Each row was made from one small tree. The marks that hang from a mark follow it in brackets, in alphabetical order. Every link used is in the known rows. Write each row's tree.
Known rows
nolon{mogegu susosap tanaf}: [-0.74  3.54  1.41 -0.42 -4.52  0.79  0.10  2.41 -0.49 -2.02 -0.83 -1.16
  0.33  1.80  2.35 -1.98 -0.78 -0.16  2.08  1.28  1.30  2.53  0.90  1.23
 -0.75 -0.90  5.78 -1.21 -0.20 -2.30 -1.18  0.31  2.61]
menot{mogegu seka{vipu}}: [-3.80 -1.54  0.10  0.71 -0.23 -1.40  0.57  1.45  0.00  0.64 -1.14  0.78
  1.16 -2.13 -4.47 -0.50  0.64 -0.17 -0.19 -1.64 -0.14  0.10 -3.50 -0.30
  1.93  0.30  1.11 -0.42  0.65 -1.11 -0.55  0.61  0.67]
nolon{seka susosap tanaf}: [-0.42  4.56  2.00 -0.38 -2.67  3.02 -0.36  2.65  0.97 -0.04 -2.01 -0.97
 -5.29  1.50  5.62 -0.03 -1.05  1.04  0.21  1.34  0.30  2.11  1.10  2.16
 -0.04 -0.07  0.18  0.07  0.95 -2.23 -0.64  0.19  3.58]
mogegu{seka{tanaf}}: [-0.70  3.44  1.98 -1.00  1.13  1.60 -0.41  1.22  0.67 -0.85 -2.23 -1.34
 -2.28 -0.73 -0.72  2.41  1.02 -0.95 -1.65 -0.26 -0.82  0.45 -1.67  0.86
 -0.38  1.46  0.92  0.66  0.11 -1.55 -1.62  0.56  2.97]
mogegu{nolon}: [-0.32  1.09  0.70  0.49  0.28 -2.18  0.68  1.29  0.08 -1.64 -0.82 -0.67
  0.63 -0.91  0.50  0.81  0.15 -1.03 -0.18  0.05  0.74  0.02  3.08 -0.29
 -0.78 -0.90 -0.79 -0.21  0.49 -1.30 -0.27  0.51  0.52]
mogegu{nolon{susosap tanaf} seka{menot}}: [-1.51  5.50  3.41  1.24 -3.42  0.54  0.54  3.12  0.78  0.36 -4.17 -2.24
 -4.00 -0.97  4.64  0.01  0.76 -4.11 -1.43 -0.19  1.36  1.29  3.72  2.23
 -1.41  1.14  3.34 -0.30  0.36 -4.11 -2.68  1.11  3.39]
mogegu{nolon{susosap} seka}: [-0.10  2.45  2.65  0.88 -0.01 -0.44  0.18  2.38 -0.26 -0.82 -3.14 -1.72
 -1.74 -1.85  5.76  1.83  0.47 -1.86 -2.04  0.72  1.67  0.54  2.65  0.69
 -1.18 -0.05 -1.22 -0.01  0.53 -3.20 -2.51  1.36  1.90]
mogegu{menot}: [-0.02  0.74  0.38  0.07 -0.05 -3.01 -0.24  0.83 -0.13  0.70  0.73  0.66
  1.03  1.29  0.22 -1.00  0.70  1.04 -0.04 -0.06  0.30 -0.13 -1.62  0.51
  0.41  2.27  0.18 -0.35 -0.11 -1.43  0.02 -1.12 -0.32]
nolon{susosap tanaf}: [-0.28  3.57  1.86 -0.58 -4.43  1.77  0.17  1.64 -0.12 -0.23 -0.71 -0.43
 -2.56  1.03  5.57 -1.26 -0.67  0.21  0.57  0.33  0.98  2.24  1.77  2.03
 -0.56 -0.55  3.10  0.13 -0.26 -1.58 -1.02  0.23  1.75]
mogegu{nolon{susosap} seka{menot tanaf}}: [-2.11  6.05  3.32  0.74  2.00 -0.31  0.23  3.18  1.00  0.49 -3.22 -2.05
 -2.48 -1.22  5.70  0.31  1.30 -3.79 -2.07  0.06  0.75  0.29  1.75  1.06
 -1.40  1.42  3.71  0.42  0.05 -3.91 -2.38  2.03  4.16]
mogegu{nolon seka{menot}}: [-1.10  2.70  1.74  1.57  0.88 -1.10  0.04  1.83  0.80  0.75 -3.54 -2.13
 -1.60 -1.83 -0.72  1.03  1.01 -4.17 -1.62 -0.63  0.28 -1.03  2.09  0.60
 -1.35  1.64  0.35 -0.51  0.50 -2.12 -1.88  0.70  1.83]
nolon{seka{vipu}}: [-1.35  0.99  0.85  0.13  2.13  1.70 -0.40  1.20  2.00  0.25 -1.30 -1.20
 -3.13  0.78 -0.17  1.25 -1.49  0.15 -0.74  0.34 -1.53  0.21 -0.94  0.30
  0.54  0.11 -0.60 -0.69  0.68  0.13 -0.13 -0.06  0.89]
seka{vipu}: [-1.37 -0.43  0.96  0.01  0.65  0.27  0.12  0.62  0.75 -0.16 -0.36 -0.71
 -0.18  0.30 -0.09 -0.22 -0.88 -0.86 -0.51 -0.93 -0.33  0.21 -0.38  0.24
 -0.18 -0.11  2.54 -0.61 -0.43  0.88  0.04 -0.33 -1.16]
seka{menot tanaf vipu}: [-3.48  3.14  1.91 -0.38  2.72  0.03  0.26  1.43  2.45  1.30 -0.36 -1.28
 -0.94  1.07 -0.42 -1.38  0.02 -3.44 -1.11 -1.86 -1.62  0.08 -0.91  0.70
 -0.39  1.25  7.63 -0.12 -0.81  0.11 -0.06  0.28  1.04]
menot{mogegu nolon{susosap tanaf} seka{vipu}}: [-4.83  1.74  1.99  0.41 -4.45 -0.78  1.81  3.32 -0.46  1.73 -2.11  0.46
 -1.24 -2.29 -0.29 -1.96  1.43 -0.32  0.53 -1.62  3.57  1.87  1.25  1.61
  3.51 -0.09  3.05 -0.36  1.26 -2.73 -1.57  1.43  3.25]
menot{mogegu{nolon} seka{tanaf}}: [-4.26  2.46  0.64  0.21  0.53 -3.25  1.15  2.54 -0.01 -2.25 -1.77  0.84
  2.17 -2.45 -4.41  0.21  2.35 -0.13 -0.06 -1.38  0.46  0.23 -1.03 -0.33
  1.44  0.02  0.30  0.49  1.02 -2.88 -0.95  2.09  4.59]
mogegu{menot{nolon{susosap}}}: [-0.56  1.21  1.12  0.10 -0.07 -3.19  0.66  1.71 -0.73  3.38  0.50  0.27
  0.99  1.10  4.49 -1.85  1.15  1.19  0.01  0.25  3.57  0.37  1.66  0.54
  1.66  2.12  0.42 -0.20  0.37 -2.48 -0.73 -0.06  0.34]
menot{nolon{mogegu susosap} seka}: [-0.99  0.36  0.14  0.60 -0.78 -2.36  1.07  2.06 -1.99  0.48 -1.50 -1.56
  4.07 -1.61  0.66 -2.19  1.46  0.78  0.31  1.10  3.23  0.56  1.43 -0.68
  3.41  0.30  0.95 -0.92  1.22 -2.86 -1.11  1.71  3.19]

Which tree is each row?
[-2.24  3.04  2.40 -0.51  0.72 -3.72  1.15  2.58 -0.25  1.11 -0.58 -1.33
  2.30 -0.20  3.08 -2.14  1.86  0.88 -1.46 -1.07  2.09  1.03 -0.83  0.58
  3.68  2.76  2.89  0.09  0.48 -2.72 -0.59  0.39  2.24] | mogegu{menot{nolon{susosap} seka{tanaf vipu}}}
[-4.87  1.80  1.70  1.33  2.58  1.76  0.21  3.61  2.27  4.82 -1.68  0.58
 -4.37  0.22  4.52 -1.45 -0.93 -2.18 -0.09  0.21 -0.44  0.44 -1.51  0.41
 -0.16  0.64  3.48 -0.90 -0.01 -1.58 -1.20  1.21  1.84] | nolon{seka{menot{mogegu} vipu} susosap}
[-2.31  3.95  1.82 -0.83  2.84 -2.03  0.26  2.59  1.56  1.62 -0.38 -0.77
 -1.08  1.51 -1.47  0.13  0.84  0.88 -0.38 -0.23  0.85  0.29 -0.02  1.29
  2.32  2.77  0.82 -0.25  1.16 -1.94 -0.34 -0.23  2.34] | mogegu{menot{nolon{seka{tanaf vipu}}}}
[-2.02  2.77  1.43 -0.78  0.98 -3.55  0.35  1.28  0.37 -0.94  0.30 -1.40
  2.19  0.68 -2.05 -1.38  0.87  0.67 -1.46 -1.54 -1.35  0.61 -4.05  0.35
  2.32  3.10  2.82 -0.35  0.09 -1.56  0.10 -0.80  1.33] | mogegu{menot{seka{tanaf vipu}}}
[-1.54  2.09  1.66  0.76  2.65 -0.60 -0.04  1.85  1.48 -1.70 -2.47 -1.48
 -2.05  0.05 -0.15  1.81 -0.70 -0.91 -0.81  0.16 -0.42  0.10  2.13  0.25
  0.14 -0.61 -1.78 -0.74  1.07 -1.10 -0.41  0.92  1.57] | mogegu{nolon{seka{vipu}}}
[-2.68  4.41  1.54 -0.96  3.20 -2.02 -0.70  3.47  1.97 -1.48 -0.84 -1.26
  1.20  2.83 -4.13  0.11 -0.94  0.33  0.68  0.88 -1.65  0.94 -4.06  0.57
  0.64  2.01  4.42 -1.66  0.23 -2.09 -0.42 -0.30  3.35] | nolon{mogegu{menot} seka{tanaf vipu}}
[-2.34  0.66 -0.42  0.94  0.75 -1.63  0.47  1.50  0.01  3.06 -0.72 -0.82
  2.31 -0.39 -3.66 -2.18  1.06 -2.72  1.34  0.07  1.99 -0.94  2.64  0.09
  1.19  1.37  4.26 -1.29  0.30 -1.01 -0.61  0.99  1.80] | seka{menot{nolon{mogegu}}}
[-1.61 -0.65  0.56  0.20 -0.29 -1.63  1.00  0.41 -0.53  0.95 -1.43 -1.66
  1.83 -2.14 -2.65 -0.68  1.16 -0.04 -1.25 -1.47  1.65  0.03  1.39  0.05
  4.00  0.88 -0.09 -0.33  1.27 -0.45 -0.03  0.77  0.93] | menot{nolon seka{vipu}}
[-5.44  2.42  1.44  0.00  1.27 -3.02  1.35  2.73  0.97 -1.88 -2.14  0.23
  1.56 -2.15 -4.21  0.19  1.57 -0.84 -0.57 -2.00 -0.02  0.46 -1.59 -0.29
  1.21  0.01  2.50  0.16  0.91 -2.38 -0.94  1.95  3.04] | menot{mogegu{nolon} seka{tanaf vipu}}
[-4.91  1.29  0.53  1.14  3.04  1.16  0.00  2.56  2.79  3.90 -1.68  0.55
 -3.78 -0.05 -2.26 -0.38 -0.53 -2.32  0.15 -0.52 -1.65 -0.67 -2.07  0.45
  0.37  1.32  2.38 -0.86  0.48 -0.53 -0.98  0.61  1.76] | nolon{seka{menot{mogegu} vipu}}
[-1.42  3.93  2.41  0.71 -2.79  1.68  0.51  2.20  0.27  3.69 -3.22 -1.52
 -4.36 -1.15  2.88 -0.45  1.06 -3.36 -0.93 -0.35  2.14  0.82  2.98  2.20
  0.80  2.45  2.92 -0.32  0.69 -2.70 -2.40  0.88  2.71] | mogegu{seka{menot{nolon{susosap tanaf}}}}
[-2.08  4.29  2.67 -0.52  0.97 -1.54 -0.70  4.08  0.20 -1.25 -1.62 -2.26
  1.49  1.43  2.80 -0.39 -0.09 -0.69 -0.66  0.59  0.45  1.63 -3.83  0.43
 -0.66  2.51  6.51 -1.46 -0.68 -3.08 -2.29  0.19  2.56] | nolon{mogegu{menot seka{tanaf vipu}} susosap}
[-2.59  3.59  2.86 -1.10  1.50 -1.68  0.30  2.70  1.13  0.88 -1.84 -1.84
 -1.00 -0.07 -2.27  1.41  1.68 -0.64 -1.92 -1.36  1.67  0.38 -0.69  1.53
  1.43  3.81  2.53 -0.31  0.48 -2.58 -1.60 -0.35  1.79] | mogegu{menot{nolon} seka{tanaf vipu}}
[-2.79  5.25  3.25  0.72 -1.41  3.10  0.07  3.07  2.47  2.24 -2.50 -1.54
 -6.13  1.57  5.61 -1.91 -1.35 -2.11 -0.17  0.22 -0.90  1.80  1.06  2.60
  0.00  0.58  4.91 -1.06  0.07 -2.01 -0.67  0.36  3.08] | nolon{seka{menot vipu} susosap tanaf}
[-2.25  5.67  3.46  0.06  3.20 -2.84  0.24  4.09  1.78 -0.89 -1.51 -1.68
 -1.41  1.91  5.98  0.20 -0.41  0.32 -1.09  0.75  0.34  1.44  0.35  0.94
  0.09  1.42  1.86 -0.65  0.60 -3.98 -0.59  0.72  2.95] | mogegu{menot nolon{seka{tanaf vipu} susosap}}
[-0.99  3.61  1.71  0.21  0.97 -5.95  0.61  1.79 -0.25 -2.68 -0.96 -0.84
  3.36 -0.54 -1.89 -0.56  2.08  0.44 -1.19 -0.71  0.08  0.05 -0.75  0.30
  1.37  2.49 -0.29  0.01  1.05 -3.86 -0.24  0.35  3.38] | mogegu{menot{seka{tanaf}} nolon}
[-2.05  3.56  0.24 -1.03  2.56 -0.28  0.01  2.54  0.94 -0.54 -1.43 -1.02
  0.72  0.65 -4.29  0.72  0.78  0.89  1.19  1.34  1.54  0.25  1.46  0.45
  1.92  0.27  0.85 -0.79  1.34 -1.76 -0.50  1.42  5.02] | menot{nolon{mogegu seka{tanaf}}}
[-0.43  5.40  2.13  0.24 -1.70 -2.75  0.03  3.20  1.04 -1.66 -1.73 -0.93
 -2.01  1.92 -1.42  0.60  0.24  0.86  0.28  0.42 -0.23  0.71  2.00  2.09
 -0.02  1.63 -1.26 -0.88  1.20 -4.06 -0.53 -0.53  3.29] | mogegu{menot nolon{seka tanaf}}
[-3.06  0.18  1.56  0.98  1.43 -0.59  1.01  1.15  1.32  4.13 -0.84 -1.36
 -0.37 -0.32 -0.88 -2.01  0.42 -3.34 -0.66 -1.52  1.48 -0.33  2.92  0.66
  1.44  1.35  4.70 -0.87  0.14  0.25 -0.17  0.36 -0.22] | seka{menot{nolon} vipu}
[-4.73 -1.32  0.05  0.38 -0.14 -1.94  1.42  1.72 -0.27  2.33 -1.31  0.80
  1.23 -2.74 -5.23 -0.77  2.10 -0.15  0.08 -1.77  2.22 -0.14 -0.42 -0.13
  4.14  0.53  0.51 -0.25  1.36 -1.03 -0.82  1.21  1.36] | menot{mogegu nolon seka{vipu}}
[-3.04  5.15  2.37  0.71 -1.45  2.11 -0.56  4.08  1.93  1.01 -2.81 -2.11
 -2.87  2.00  2.16 -2.11 -1.89 -2.37  1.23  1.15 -0.85  1.97  0.24  2.18
 -0.34  0.38  7.59 -2.21 -0.18 -2.12 -1.38  0.67  4.01] | nolon{mogegu seka{menot vipu} susosap tanaf}
[-3.95  1.69  0.18 -0.35 -4.04 -0.22  1.10  2.26  0.08  1.43 -0.93  1.93
 -1.55 -0.50 -4.36 -0.20  1.46  0.22  2.10 -1.00  3.40  1.20  2.98  1.51
  1.71 -0.36  1.57  0.06  0.86 -1.46 -1.49  0.46  2.57] | menot{mogegu nolon{tanaf}}
[-4.92  1.34  0.66 -0.25  0.96 -0.98  0.76  2.09  0.86 -0.40 -0.94  0.97
  0.67 -1.61 -4.88  0.14  1.46 -0.25 -0.40 -1.86 -0.96  0.52 -4.24 -0.20
  1.99  0.98  3.29  0.21  0.52 -0.99 -0.31  1.10  2.71] | menot{mogegu seka{tanaf vipu}}
[-1.12  4.45  2.01 -0.85  0.65 -1.75 -0.91  3.75 -0.31 -0.71 -1.42 -1.18
  1.55  1.05  2.69 -0.25  0.78 -0.29 -0.06  1.27  0.80  1.22 -3.59  0.45
 -0.69  2.63  4.33 -1.05 -0.49 -3.94 -2.44  0.41  3.28] | nolon{mogegu{menot seka{tanaf}} susosap}
[-1.49  4.43  0.50 -0.83  3.15 -1.80 -1.14  3.06  1.10 -1.79 -0.69 -0.92
  1.38  2.59 -3.70  0.01  0.10  1.60  1.35  1.79 -1.32  0.47 -3.84  0.64
  0.46  2.06  1.95 -1.31  0.57 -2.46 -0.58 -0.14  4.56] | nolon{mogegu{menot} seka{tanaf}}
[-1.40  3.48  0.82 -1.15  2.58  0.58  0.26  1.88  1.12  0.80 -1.11 -0.75
 -2.15  0.19 -1.15  1.43  0.97  1.06 -0.14  0.63  1.20  0.21  2.18  0.51
  2.23  0.55 -1.30  0.39  1.22 -1.37 -0.35  1.14  4.39] | menot{nolon{seka{tanaf}}}
[-1.99  2.94  3.37  1.85  1.28 -0.52  0.33  3.09  1.30  1.69 -3.67 -2.70
 -2.56 -1.49  5.39  0.33 -0.01 -5.02 -2.47 -0.47  0.82  0.20  2.47  0.92
 -1.30  1.14  3.76 -0.93 -0.02 -2.58 -2.17  1.40  0.74] | mogegu{nolon{susosap} seka{menot vipu}}
[-5.40  3.16  1.67 -0.50  2.74  0.94  0.87  4.37  1.62  3.18 -1.58  0.90
 -3.51 -0.47  2.63  0.52  0.56  0.35  0.23  0.01  2.50  1.11  0.64  0.60
  1.83 -0.47  2.27  0.01  0.91 -2.48 -1.48  1.97  4.23] | menot{mogegu nolon{seka{tanaf vipu} susosap}}
[-1.44  5.44  4.40  0.74 -3.41 -2.01 -0.05  4.06  0.36 -1.35 -3.28 -2.06
 -2.63  0.01  4.10  0.55 -0.30 -2.05 -1.81 -0.65  1.70  1.92  1.78  2.53
 -1.08  2.19  3.02 -1.13  0.32 -4.29 -2.39 -0.31  1.77] | mogegu{menot nolon{susosap tanaf} seka{vipu}}
